Each row was made from one path, in order. Every step used is in the known rows, and no mark comes twice. Write each row's path.
(in the rows, 128 means zero)
Known rows:
n-c: [112 142 133 144  94 139 127 118 110 131 152 146  79 133 112 133 117 125
 113 123 218 124 112 137 147 136 128 143 119 127 171 130 111 114 154 135
 134 146 108 134 132 149 121 122 137]
u-d-f-c: [143 144 140 152 115 128 126 139 164 115 141 142 159 124 134 126  24 160
 132 122 138 149 153  99 130 138 120 123 130 125 109 124 126 133 123 139
 160 128 119 135 131 140 139 119 137]
t-c-f: [139 157 139 150 127 132 121 129 114 115 127 137 136 124 133 120 139 124
 102 131 181 130 118 150 135 121  84 142 113 154 170 134 127 115 119 167
 108 150 109 133 122 127 134 122 130]
x-c-g: [130 149 136 184 130 139 118 115 114 130 174 131 110 125 139 126 135 108
 100 113  99 124 113 154 144 130 132 147 106 149 168 129 122 134 134 117
 118 149 140 127 108 129 135 117 140]
t-c: [136 145 129 128 120 137 119 137 121 124 140 161 131 132 123 117 130 122
 107 122 170 149 117 152 140 127  93 139 131 137 142 130 119 110 136 140
 119 139 114 124 136 133 133 125 132]
x-c-e-d: [106 101 109  98 117 137 136 117  97 142  87 129 125 125 134 137 190 123
 110 114  99  83 125 166 130 118 137 146 124 120 107 132 128 142 136  74
 113 126 144 129 115 121 126 117 128]
t-d-x-c-e: [112 103 119  61 141 131 138 115 132 153  70 127 138 124 126 123 149 104
 128 132  50  79 130 140 131 118 137 142 145 116  79 133 147 129 136  97
 122 146 139 127 136 115 131 124 128]
x-c: [127 135 123 146 122 131 125 111 111 126 151 144 126 132 134 124 142 113
 114 117 133 134 127 146 144 128 121 141 123 125 129 131 125 123 138 102
 131 134 129 128 118 134 118 127 133]
q-d-f-c: [137 144 129 126 124 126 125 144 159 118 131 147 126 127 134 124  26 152
 117 137 150 153 146 124 129 142 104 115 137 129  54 130 142 132 129 149
 153 127 116 138 125 141 143 120 128]
a-c-z: [122 145 120 143 130 131 121 127 106 122 163 104  87 127 141 125 144 121
 124 127 151 166 111 148 128 110 131 128 134 134 136 133 117 112 131 150
  98 144 139 135 129 114 131 118 124]
f-d-a-c: [151 125 131 130 141 124 114 123 138 129 137 146 130 132 126 123 105 141
 153 137 133 143 112  95 122 137 118  99 118 125 134 128 122 121 137 169
 112 113 105 122 142 119 133 140 123]
z-c-b: [108 138 113 114 116 134 134 119 117 149 167 124 119 138 131 138 169 133
 112 118  91 121 143 142 133 132 153 149 110 121 146 118 105 117 130  99
 139 119 116 127 116 130 113 107 140]
q-d: [116 138 105 132 117 131 132 140 119 121 136 135 134 125 119 130 114 127
 126 127 162 159 135 167 132 143 112 113 119 123  93 130 128 116 131 131
 144 139 125 133 113 141 122 130 118]
f-d-z-c-g: [130 132 131 107 117 136 116 135 157 139 171  95 133 133 126 129 132 129
 129 129  80 150 140 102 131 162 183 130 104 148 211 122 123 139 111 130
 137 140 127 130 126 123 137  95 140]
d-t: [137 123 134 169 112 132 133 126 125 118 155 119 122 132 119 123 127 114
 126 119 162 146 131 148 131 141 129 115 154 132  92 124 127 117 136 122
 141 113 110 124 147 142 121 127 126]
f-c-e: [112 130 133 149 113 135 121 120 133 142 123 135 151 136 123 129 131 143
 105 113 103 138 127 122 134 109 139 151 125 105  95 113  99 116 141 123
 139 137 126 131 128 123 128 109 148]
n-c-e: [ 99 123 136 135  94 143 134 115 113 140 117 134  77 129 115 136 136 131
 111 120 158  91 104 139 141 121 146 158 117 112 179 124  98 116 152 123
 125 151 120 137 134 137 123 112 141]
u-d-z: [124 112 114 119 111 139 135 148 137 112 138 102 146 125 116 123 109 122
 149 121 132 174 143 129 126 150 153 119 113 124 131 127 125 123 121 113
 157 145 129 135 123 143 124 120 127]
l-d-f-c-x: [145  99 153 126 114 121 128 129 164 126  99 120 149 136 131 137  79 144
 121 131 114 139 155  78 128 128 136 131 142 114 136 119 115 135 122 119
 144 142 141 125 144 119 137 119 143]
l-c-e-d-a: [106  89 119  91 116 134 136 125 112 145  90 151 136 135 111 135 188 127
 132 118  91  95 140 125 115 126 123 151 116 123  61 118 130 152 130  62
 166  89 127 123 119 134 135 119 139]
n-c-e-d-a: [ 99  99 126  92 108 138 138 127 100 148  86 141  66 129 107 139 155 131
 123 128 152  61 103 135 124 131 145 145 118 128 113 127 122 141 157 103
 123 116 116 128 132 139 133 126 130]
d-x-c-a: [128 125 126 147 150 121 127 111 132 138 123 121  92 137 129 122 141  98
 121 124  64 116 124 109 133 115 133 148 162 119 109 122 132 138 141  98
 123 122 133 122 125 127 119 148 133]
u-d-z-c: [126 133 110 100 110 129 137 146 141 118 159 110 152 126 127 124 133 126
 150 129 107 152 163 120 125 148 168 129 101 130 131 124 127 138 118  84
 162 126 134 131 108 145 125 111 128]
e-d: [110 121 107 102 104 138 130 132  95 131 124 126 128 132 114 140 157 125
 117 112 200 150 135 167 132 147 115 119 128 132 102 132 129 118 135 107
 135 129 119 124 118 137 118 126 124]
z-d: [129 141 106 140 102 125 137 137 114 115 150 144 148 129 120 131 123 135
 128 117 162 150 146 152 135 129 129 114 122 120 148 128 116 111 122 110
 149 139 124 120  98 138  93 118 124]
q-c-s-d: [133 141 142 116 147 112 117  99 116 132 119 117 132 121 142 139 124 134
 122 139 145 133 114 142 131 105 112 112 114 126 176 132 144 136 109 167
  99 140 137 134 113 117 129 144 115]
x-c-e-d-b: [105  89 111  89 126 139 147 121 104 142  89 136 164 126 137 146 252 116
 100 111  74  63 125 161 128 134 157 149 124 119  83 134 128 148 162  65
 119  80 140 130 132 128 132 112 132]
n-c-s-d: [116 142 159 128 117 118 121  95 119 142 112 132 100 125 126 141 129 131
 120 136 210  94 104 128 142 110 133 138 122 123 214 133 138 128 129 184
 115 155 123 134 134 129 122 142 127]
a-c-u-d-f: [140 144 139 153 144 133 133 146 153 106 155 106  75 120 150 128  61 143
 142 140 132 125 129 120 118 138 113 105 143 136 165 135 132 131 107 152
 114 137 137 140 134 125 137 136 119]
u-d: [122 138 116 157 108 133 131 136 124 118 147 131 167 123 120 132 114 134
 141 112 151 159 143 141 132 139 129 121 112 118 149 124 113 118 126 120
 152 140 128 130 120 142 117 128 128]
s-d: [117 133 130 106 123 129 122 117 126 141 137 129 146 132 120 131 124 133
 130 126 178 151 126 146 141 140 111 112 134 115 150 131 132  99 116 160
 140 136 118 126 147 125 113 131 125]
d-z: [120 109 121 102 113 143 129 136 126 118 144  99 104 137 113 120 127 111
 128 122 155 183 132 137 132 153 138 123 125 128 114 128 125 109 129 117
 151 148 118 132 129 139 119 116 132]
d-a: [128 121 128 142 128 130 126 124 118 126 153 140 114 138 111 123 125 119
 134 121 142 154 125 129 128 147 113 120 123 128  92 120 122 112 140 123
 151 123 109 118 129 143 117 137 132]
a-c-s-d: [139 145 147 125 151 114 114  99 118 129 117 120 124 119 149 135 137 133
 132 139 172 125 108 143 128 101 108 109 114 124 154 135 143 123 119 196
  92 146 131 128 120 109 131 149 113]
l-d-a-c-z: [143 113 121 127 131 122 125 136 125 121 145 117 111 129 128 127 129 121
 150 134 105 148 116 112 114 118 138 118 134 132 121 130 119 134 131 131
 112 133 138 123 141 115 137 127 123]
u-d-x-c-z: [124 134 109 129 136 119 136 135 134 122 135 106 155 121 135 119 127 106
 142 129  59 134 144 111 128 117 173 148 145 126 121 133 133 142 128  81
 128 127 169 132 129 125 130 122 128]
u-d-f: [136 130 132 138 111 133 137 139 145 108 139 124 129 118 130 130  43 144
 146 119 148 144 150 130 129 158 111 110 128 125 149 128 128 122 115 128
 157 138 120 134 132 144 126 124 128]

Write each row's path:
[134 133 155 168 131 125 116 120 160 136 135 125  82 141 135 128  57 145
 110 120 109 140 129  91 131 122 108 137 168 122 119 113 125 131 124 160
 144 130 106 131 139 129 129 133 145] -> d-f-c-a
[158 139 134 170 121 126 133 154 144 110 135 153 165 117 129 112 108 128
 132 127 134 119 130 141 126 125 122 124 149 144 122 131 133 136 129 132
 122 106 121 124 151 143 144 131 120] -> u-d-t-c
[114 113 116  81 118 142 130 143 106 140  76 145 129 125 123 130 175 133
 102 118 133  98 115 171 127 119 111 146 130 132 120 131 122 127 133 111
 101 131 129 125 130 121 140 115 126] -> t-c-e-d
[132 130 125  82 149 120 128 110 137 141 119 134 147 129 130 118 120 109
 133 142 115 116 131 120 143 133 127 125 143 118 103 140 152 123 131 114
 129 115 137 122 145 122 125 137 124] -> s-d-x-c
[137 122 112 104 139 130 125 134  96 126 124 141  94 126 127 128 147 123
 137 134 172 125 114 147 115 131 103 103 111 144  47 136 140 133 149 124
 107 103 113 118 115 131 138 144 112] -> e-d-a-c
[138 135 111 134 133 124 137 130 135 117 129 137 168 120 129 120 110 110
 143 127  90 125 148 116 133 131 144 134 122 121 101 132 132 141 139  76
 139 119 146 125 116 139 128 134 127] -> u-d-x-c
[146 147 145 124 163 117 119 109 119 127 125 121 119 118 143 123 119 136
 144 157 168 109 104 124 122 121  89  99 100 146 124 139 151 118 114 205
 102 121 106 130 132 111 135 146 113] -> s-d-a-c-f
[109 117 125 130 116 138 136 149 159 121 153 106 140 140 118 125 155 119
 145 130  95 160 158  91 120 140 155 147 133 129 153 123 133 150  96  87
 183 124 149 142 127 138 128 118 141] -> l-c-u-d-z
[151 152 131 177 147 120 128 129 117 103 135 124 139 109 143 125 110 135
 156 142 141 116 121 120 112 121 109 108  80 147 121 131 131 136 125 167
 114 125 115 132 104 129 140 144 116] -> u-d-a-c-f
[108 111 104  85 119 138 136 128  91 136  94 115 110 121 128 143 159 134
 109 122 120 112 120 171 123 120 126 125 111 126 113 130 119 140 132  87
  98 122 138 136 107 124 135 115 119] -> q-c-e-d
[140 145 105  99 132 117 137 163 133 116 129 134 141 127 125 112 122 118
 122 139 105 138 138 128 125 107 148 139 160 140 136 136 132 123 122 108
 114 129 150 120 127 120 119 112 122] -> t-c-z-d-x
[106  88 116  91 126 136 137 131 102 141  89 124 110 131 111 135 168 127
 131 118 108 102 122 148 115 137 131 127 123 123  71 121 124 129 138  94
 134 115 123 120 126 129 124 128 127] -> c-e-d-a
[134 115 130 137 145 117 120 110 157 148 107 121 133 139 126 128 129 115
 133 127  49 114 125  74 131 123 149 139 169 110 167 122 131 142 130 123
 118 118 129 124 145 114 119 146 136] -> f-d-x-c-a
[143 121 133 156 158 118 130 134 125 119 117 125 132 117 141 125 141 135
 157 144  96 123 122 105 113 109 137 115  94 126 113 121 119 132 136 130
 109 113 150 122 115 122 138 153 118] -> u-d-a-c-x
[152 143 137 110 137 123 119 133 149 123  94 128 177 127 120 119 109 126
 123 144 145 128 130  95 129 136 113 129 134 144 182 136 133 123 118 173
 104 138 108 129 147 115 141 123 130] -> t-c-f-d-x
[117 128 130 173 141 127 133 147 142 125 160 119 124 135 116 127 129 128
 148 128  97 136 132 107 117 143 137 121 139 129 139 118 124 128 114 125
 149 124 138 126 135 136 115 147 128] -> c-u-d-a
[122 131 148 129 132 116 119 100 122 136 113 114 146 127 130 138 142 130
 127 124 165 135 124 141 133 117 118 120 128 119 171 128 140 116 108 174
 127 153 131 126 128 118 115 144 123] -> c-s-d
[130 127 142  97 150 112 125 104 133 135  98 104 149 127 122 132 123 114
 136 137 145 133 131 120 128 123 129 118 139 116 126 128 148 119 119 153
 129 142 136 120 131 119 120 148 121] -> c-s-d-x
[149 130 160 108 162 109 112 118 136 136 101 156 141 127 130 119 135 127
 130 143 131 102 104 120 125 106  93 127 132 139 144 128 155 130 116 187
 108 127 123 116 142 118 137 157 120] -> t-c-s-d-a
[143 127 142 136 124 113 134 136 154 118 116 132 137 130 142 129  75 159
 116 137 114 128 160  93 128 113 142 125 136 120 128 122 125 129 116 121
 142 127 144 124 111 122 115 116 134] -> z-d-f-c-x
[113 115 108  94 124 141 131 128  94 134  91 118 101 119 135 139 171 135
 121 122 148 104 113 173 119 113 122 122 112 124  94 134 118 128 140 115
  91 130 131 130 113 116 137 121 118] -> a-c-e-d
[150 140 121 157 142 124 127 138 125 112 147 148 134 117 133 121 100 134
 160 134 128 135 121 121 117 125 118 105  97 131  92 128 124 132 140 138
 123 112 122 123 115 136 137 147 117] -> u-d-a-c
[120 132 125 133 151 128 133 125 136 130 149 112  97 142 127 120 149  94
 115 136  90 123 131 112 134 134 140 144 164 129 113 132 136 131 132  88
 124 127 151 126 134 126 118 138 133] -> d-x-c-u
[120 110 113 101 123 132 130 135 100 133 122 135 116 135 109 133 152 120
 133 121 167 137 129 145 122 152 112 114 125 138  64 127 138 125 140 105
 142 110 113 116 122 141 121 139 122] -> e-d-a
[155 145 147 156 117 107 127 122 152 106 122 139 138 126 143 132  50 154
 118 127 136 123 154 106 124 105 128 122 134 127 129 124 138 145 116 145
 144 143 128 126  92 130 116 123 130] -> z-d-f-c-s
[136 122 130 129 143 119 114 130 137 134 146 115 117 133 132 123 122 138
 151 138 104 155 108  91 118 122 147 113 140 131 157 128 123 123 126 175
 101 121 128 129 154 106 135 129 124] -> f-d-a-c-z
[126 129 130 175 152 122 132 135 141 127 157 135 127 133 133 122 142 119
 142 132  54 106 128 102 124 128 143 137 137 132 137 125 136 149 119 103
 137 113 152 127 129 132 121 150 129] -> x-c-u-d-a
[144 133 136 143 134 129 125 115 132 119 128 120 187 122 145 144 185 140
 124 135 153 117 120 111 125 144 131 110 104 135 178 139 121 125 141 193
 101 102 102 140 141 114 138 119 128] -> a-c-f-d-b
[138 137 155 132 153 124 125 142 158 139 140 126 114 136 132 114 142 126
 115 148 137 103 109 132 131 125 114 120 198 145 156 136 154 121 101 176
 103 104 127 125 191 117 133 140 118] -> s-d-t-c-u
[116 156 132 189 124 128 122 145 154 132 165 126 164 138 126 130 120 147
 120 122 117 156 141  96 129 123 146 138 143 122 137 119 114 132 116 136
 148 135 143 134 130 128 123 131 141] -> f-c-u-d
[136 139 120 154 145 121 127 143 124 117 156 117 120 117 139 120 119 133
 159 136  98 145 118 116 112 110 143 119 119 136 113 127 125 134 128 145
 113 120 144 131 128 122 139 135 118] -> u-d-a-c-z
[104 114 128 130 102 139 132 112 125 138 120 145 148 134 118 133 171 126
 120 111  98 124 142 129 131 117 125 162 117 106 128 115 106 130 124  82
 168 123 130 133 121 131 126 105 150] -> l-c-e
[129 104 132  58 123 143 136 147 127 129  67 138  92 121 133 128 105 139
 107 125 131  83 122 161 123 134  94 135 147 138 124 136 137 132 122 119
 107 129 121 129 143 124 149 111 125] -> t-c-e-d-f
